Each row was made from one small tree. Brackets hold a mark, then the marks that hang from it, in the order of their numbers. Every link used is in the known rows. Write each row's tree.
Known rows
{J534 J56}: [ 0.11 -0.33 -0.17  0.23 -0.12  0.00 -0.09  0.17  0.03 -0.01  0.16  0.18
 -0.17  0.04  0.09 -0.03 -0.20  0.04  0.28 -0.11  0.05 -0.03]
{J886 {J534 J56 J121}}: [ 0.12 -0.20 -0.24  0.31  0.00 -0.20 -0.17  0.17  0.26 -0.05  0.11  0.23
 -0.21  0.00  0.10  0.03 -0.20  0.08  0.03 -0.19 -0.01  0.02]
{J56 J534 J857}: [-0.11 -0.23 -0.35  0.32 -0.06 -0.11  0.01  0.10  0.13 -0.02  0.27  0.06
 -0.21  0.17  0.00 -0.05 -0.13  0.06  0.31 -0.05  0.00  0.05]
{J794 {J857 J121}}: [ 0.10 -0.35 -0.23  0.31  0.00 -0.03  0.13  0.14 -0.11 -0.03  0.03 -0.11
 -0.11  0.18  0.17 -0.16 -0.14  0.01  0.09 -0.02 -0.07 -0.03]
{J886 J534}: [ 0.09 -0.25 -0.21  0.20 -0.06 -0.16 -0.07  0.11  0.08 -0.06  0.12 -0.02
 -0.22  0.08  0.06 -0.01 -0.05  0.05  0.15 -0.07 -0.04  0.01]
{J121 {J534 {J56 J857} J207 J886}}: [-0.04 -0.40 -0.18  0.51 -0.01 -0.16 -0.22  0.21  0.11 -0.04  0.34  0.22
 -0.03  0.17  0.11  0.04 -0.06  0.10  0.13  0.00  0.17 -0.07]
{J794 {J857 {J56 {J534 J207}} J121}}: [-0.07 -0.37 -0.35  0.55  0.11 -0.06 -0.04  0.05 -0.13 -0.06  0.13 -0.27
 -0.08  0.24  0.20 -0.16  0.05  0.09  0.19  0.04 -0.02 -0.07]
{J794 J857}: [ 0.11 -0.32 -0.19  0.17 -0.04 -0.15  0.09  0.08 -0.10  0.01  0.02 -0.08
 -0.14  0.15  0.00 -0.08 -0.21  0.07  0.17 -0.03 -0.06 -0.03]
{J886 {J534 {J56 J857} J207}}: [-0.01 -0.37 -0.21  0.46 -0.01 -0.31 -0.26  0.22  0.21 -0.10  0.27  0.12
 -0.05  0.11  0.07 -0.05  0.02  0.12  0.09 -0.23  0.15 -0.01]
{J794 {J857 {J121 {J534 J56}}}}: [ 0.15 -0.38 -0.19  0.63  0.09  0.07  0.08  0.26 -0.09 -0.01  0.02  0.13
 -0.06  0.16  0.26 -0.09 -0.16  0.02  0.10  0.01 -0.03 -0.06]
{J207 J266}: [ 0.05 -0.37 -0.20  0.09 -0.17 -0.12 -0.06 -0.03 -0.25  0.03  0.12 -0.03
 -0.13  0.05  0.08 -0.05 -0.25  0.03  0.28 -0.08 -0.01 -0.01]
{J886 {J534 {J121 {J857 J56}} J207}}: [ 0.02 -0.29 -0.30  0.33  0.15 -0.54 -0.19  0.05 -0.15 -0.08  0.01 -0.04
 -0.13  0.12  0.05  0.00 -0.11  0.15  0.10 -0.17 -0.01 -0.06]
{J794 {J857 {J56 J534}}}: [-0.01 -0.23 -0.34  0.37  0.02 -0.08  0.02  0.02 -0.12  0.02  0.08 -0.11
 -0.16  0.18  0.04 -0.09 -0.09  0.09  0.35  0.06 -0.07 -0.05]
{J266 J207}: [ 0.06 -0.30 -0.15  0.19 -0.14 -0.08  0.00  0.11  0.04  0.05  0.20 -0.12
 -0.11  0.12  0.01  0.01 -0.25  0.11  0.17 -0.08  0.01 -0.05]
{J534 {J56 {J857 J121 J794}} J886}: [ 0.01 -0.29 -0.31  0.60 -0.14  0.06 -0.04  0.26  0.36 -0.08  0.40  0.26
 -0.08  0.17  0.21 -0.11  0.03 -0.12  0.06 -0.27  0.17 -0.03]
{J886 {J534 J121 J207}}: [ 0.03 -0.29 -0.24  0.23  0.04 -0.41 -0.18  0.04  0.12 -0.09  0.12 -0.04
 -0.19  0.08  0.01  0.05 -0.13  0.14 -0.06 -0.11 -0.01  0.02]
{J534 {J56 {J857 J794}} J207 J886}: [-0.03 -0.38 -0.24  0.51 -0.13 -0.18 -0.19  0.16  0.31 -0.08  0.43  0.16
 -0.05  0.17  0.04 -0.01  0.00  0.00  0.07 -0.30  0.24 -0.05]
{J56 {J857 J794}}: [-0.06 -0.29 -0.29  0.35 -0.11 -0.22  0.12  0.07  0.08 -0.03  0.25  0.10
 -0.13  0.17 -0.11 -0.06 -0.14 -0.02  0.20 -0.27  0.08  0.02]
{J534 J207}: [ 0.01 -0.42 -0.17  0.13 -0.06 -0.19 -0.09  0.03 -0.09 -0.04  0.17 -0.12
 -0.15  0.11  0.00 -0.02 -0.14  0.10  0.21 -0.05  0.03 -0.02]
{J56 {J857 {J121 J534} J794}}: [-0.07 -0.33 -0.33  0.69  0.02 -0.09  0.22  0.15  0.02 -0.05  0.23  0.14
 -0.09  0.23  0.07 -0.06 -0.09 -0.06  0.13 -0.15  0.04  0.00]
{J56 {J534 {J121 {J857 J794}}}}: [ 0.04 -0.18 -0.39  0.42  0.04 -0.23  0.11  0.05  0.14 -0.05  0.09  0.09
 -0.34  0.16  0.05  0.07 -0.28 -0.01  0.14 -0.30 -0.08  0.05]
{J121 {J857 J56}}: [ 0.04 -0.31 -0.25  0.21 -0.02 -0.21  0.00  0.08 -0.35  0.01  0.02  0.01
 -0.14  0.13  0.06 -0.07 -0.17  0.05  0.42 -0.09 -0.02 -0.09]
{J56 J857}: [-0.06 -0.29 -0.25  0.17 -0.09 -0.22  0.03  0.10 -0.02  0.00  0.20  0.08
 -0.13  0.14 -0.06 -0.09 -0.20  0.05  0.26 -0.09  0.04  0.01]
{J857 J56 J121}: [-0.03 -0.32 -0.29  0.32 -0.05  0.01  0.02  0.08 -0.22 -0.01  0.14 -0.03
 -0.11  0.12  0.15 -0.15 -0.05  0.01  0.31  0.02  0.00 -0.06]

Which tree is each row?
[ 0.01 -0.30 -0.22  0.09 -0.05 -0.26 -0.18  0.01  0.10 -0.05  0.24 -0.02
 -0.18  0.11  0.03  0.06 -0.20  0.10 -0.01  0.00  0.03 -0.03]  {J534 J121 J207 J886}
[-0.02 -0.50 -0.21  0.42  0.07 -0.37 -0.13 -0.04 -0.64  0.02  0.01 -0.06
  0.00  0.15  0.14  0.00 -0.19  0.11  0.38 -0.06  0.02 -0.13]  {J121 {J534 {J207 J266}} {J857 J56}}
[ 0.06 -0.13 -0.38  0.40 -0.01 -0.15  0.01  0.07  0.28 -0.07  0.19  0.11
 -0.34  0.18  0.13  0.10 -0.18 -0.04  0.06 -0.23 -0.04  0.01]  {J56 {J534 {J121 {J857 J794}} J886}}
[ 0.15 -0.37 -0.20  0.62  0.04 -0.10  0.08  0.22 -0.04 -0.02  0.05  0.27
 -0.17  0.14  0.13  0.08 -0.22 -0.02  0.25 -0.28  0.03 -0.05]  {J121 {J534 J56} {J857 J794}}
[ 0.11 -0.34 -0.19  0.53 -0.03  0.22 -0.09  0.28  0.09 -0.03  0.24  0.23
 -0.14  0.12  0.34  0.01 -0.06 -0.03  0.14  0.09  0.04 -0.08]  {J857 {J121 {J534 J56 J886}}}
[-0.05 -0.17 -0.34  0.28 -0.10  0.06 -0.15  0.03  0.05 -0.01  0.29 -0.01
 -0.24  0.14  0.13 -0.01  0.02  0.04  0.36  0.14  0.00 -0.07]  {J857 {J56 {J534 J886}}}
[ 0.05 -0.46 -0.14  0.45  0.03 -0.10 -0.14  0.16 -0.09 -0.01  0.16  0.12
 -0.09  0.09  0.09  0.06 -0.17  0.11  0.23 -0.03  0.07 -0.06]  {J121 {J534 J56 J207}}
[ 0.02 -0.19 -0.30  0.40  0.00 -0.34 -0.15  0.21  0.30 -0.05  0.19  0.33
 -0.13  0.05  0.04 -0.03 -0.20  0.10  0.01 -0.25  0.06  0.04]  {J886 {J534 {J56 J857} J121}}
[-0.12 -0.36 -0.36  0.49  0.03  0.00 -0.11  0.04 -0.09 -0.07  0.24 -0.16
 -0.15  0.18  0.21 -0.11  0.06  0.06  0.31  0.05  0.01 -0.05]  {J857 {J56 {J534 J207}} J121}
[ 0.00 -0.21 -0.37  0.49  0.01  0.13 -0.04  0.10  0.02 -0.04  0.21 -0.12
 -0.15  0.24  0.29 -0.14  0.09  0.01  0.18  0.15 -0.05 -0.09]  {J794 {J857 {J56 {J534 J886}} J121}}
[ 0.05 -0.46 -0.15  0.35  0.11 -0.29 -0.01  0.12 -0.30 -0.03  0.02 -0.04
 -0.14  0.19  0.09  0.06 -0.21  0.10  0.23 -0.03 -0.02 -0.06]  {J121 {J534 J207} J857}
[ 0.12 -0.30 -0.15  0.39 -0.07  0.08 -0.13  0.21  0.08  0.01  0.23  0.26
 -0.17  0.08  0.19  0.08 -0.14  0.03  0.21  0.08  0.04 -0.07]  {J121 {J534 J56 J886}}
[-0.03 -0.15 -0.40  0.36  0.08 -0.21  0.03 -0.02 -0.07  0.03  0.04 -0.03
 -0.17  0.16  0.00 -0.06 -0.23  0.13  0.20  0.01 -0.10 -0.03]  {J794 {J857 {J56 {J534 J121}}}}
[ 0.02 -0.27 -0.22  0.28 -0.15 -0.06 -0.17  0.22  0.22 -0.02  0.34  0.27
 -0.10  0.11  0.10 -0.05 -0.11  0.03  0.19 -0.10  0.14 -0.04]  {J534 {J56 J857} J886}
[ 0.10 -0.55 -0.13  0.47  0.04 -0.25 -0.19  0.12 -0.36  0.00  0.03  0.12
 -0.03  0.09  0.25  0.04 -0.25  0.08  0.27 -0.18  0.07 -0.09]  {J121 {J534 J56 {J207 J266}} J857}
[ 0.00 -0.19 -0.32  0.46 -0.11 -0.20 -0.07  0.16  0.39 -0.04  0.34  0.36
 -0.12  0.11  0.00  0.01 -0.20 -0.02  0.00 -0.32  0.15  0.00]  {J534 {J56 {J857 J794}} J121 J886}
[-0.07 -0.28 -0.32  0.25  0.03 -0.23 -0.11 -0.02  0.11 -0.05  0.19 -0.05
 -0.26  0.11  0.02  0.06 -0.22  0.13  0.10 -0.05 -0.03  0.04]  {J56 {J534 J121 J207}}
[-0.02 -0.30 -0.34  0.49 -0.07  0.00  0.10  0.05 -0.10 -0.03  0.19  0.00
 -0.12  0.15  0.09 -0.12 -0.01 -0.07  0.28 -0.17  0.03 -0.06]  {J857 J56 J121 J794}
[ 0.05 -0.27 -0.28  0.55  0.02 -0.15  0.04  0.10 -0.18 -0.01  0.13  0.11
 -0.13  0.22  0.10  0.07 -0.05 -0.03  0.30 -0.08  0.02 -0.13]  {J121 {J534 J886} {J857 J56 J794}}
[ 0.01 -0.26 -0.31  0.26  0.05 -0.26 -0.18  0.08  0.13 -0.08  0.19 -0.03
 -0.28  0.17  0.17  0.09 -0.18  0.09  0.07 -0.07 -0.02 -0.01]  {J56 {J534 {J121 J857} J207 J886}}
[-0.11 -0.10 -0.44  0.46 -0.07 -0.18  0.01  0.05  0.44 -0.05  0.38  0.17
 -0.26  0.19 -0.02  0.05 -0.13 -0.01  0.03 -0.18  0.04  0.05]  {J56 {J534 J121 J886} {J857 J794}}
[-0.10 -0.41 -0.25  0.52  0.03 -0.12 -0.08  0.17  0.01 -0.07  0.33  0.03
 -0.04  0.25  0.19 -0.03  0.01  0.04  0.04  0.10  0.09 -0.05]  {J56 {J857 {J121 {J534 J207 J886}}}}
[ 0.04 -0.48 -0.22  0.77  0.05  0.02 -0.01  0.19  0.05 -0.08  0.22  0.11
 -0.09  0.15  0.20  0.01 -0.04 -0.03  0.10 -0.20  0.10 -0.05]  {J857 {J121 {J534 J56 J207}} J794}
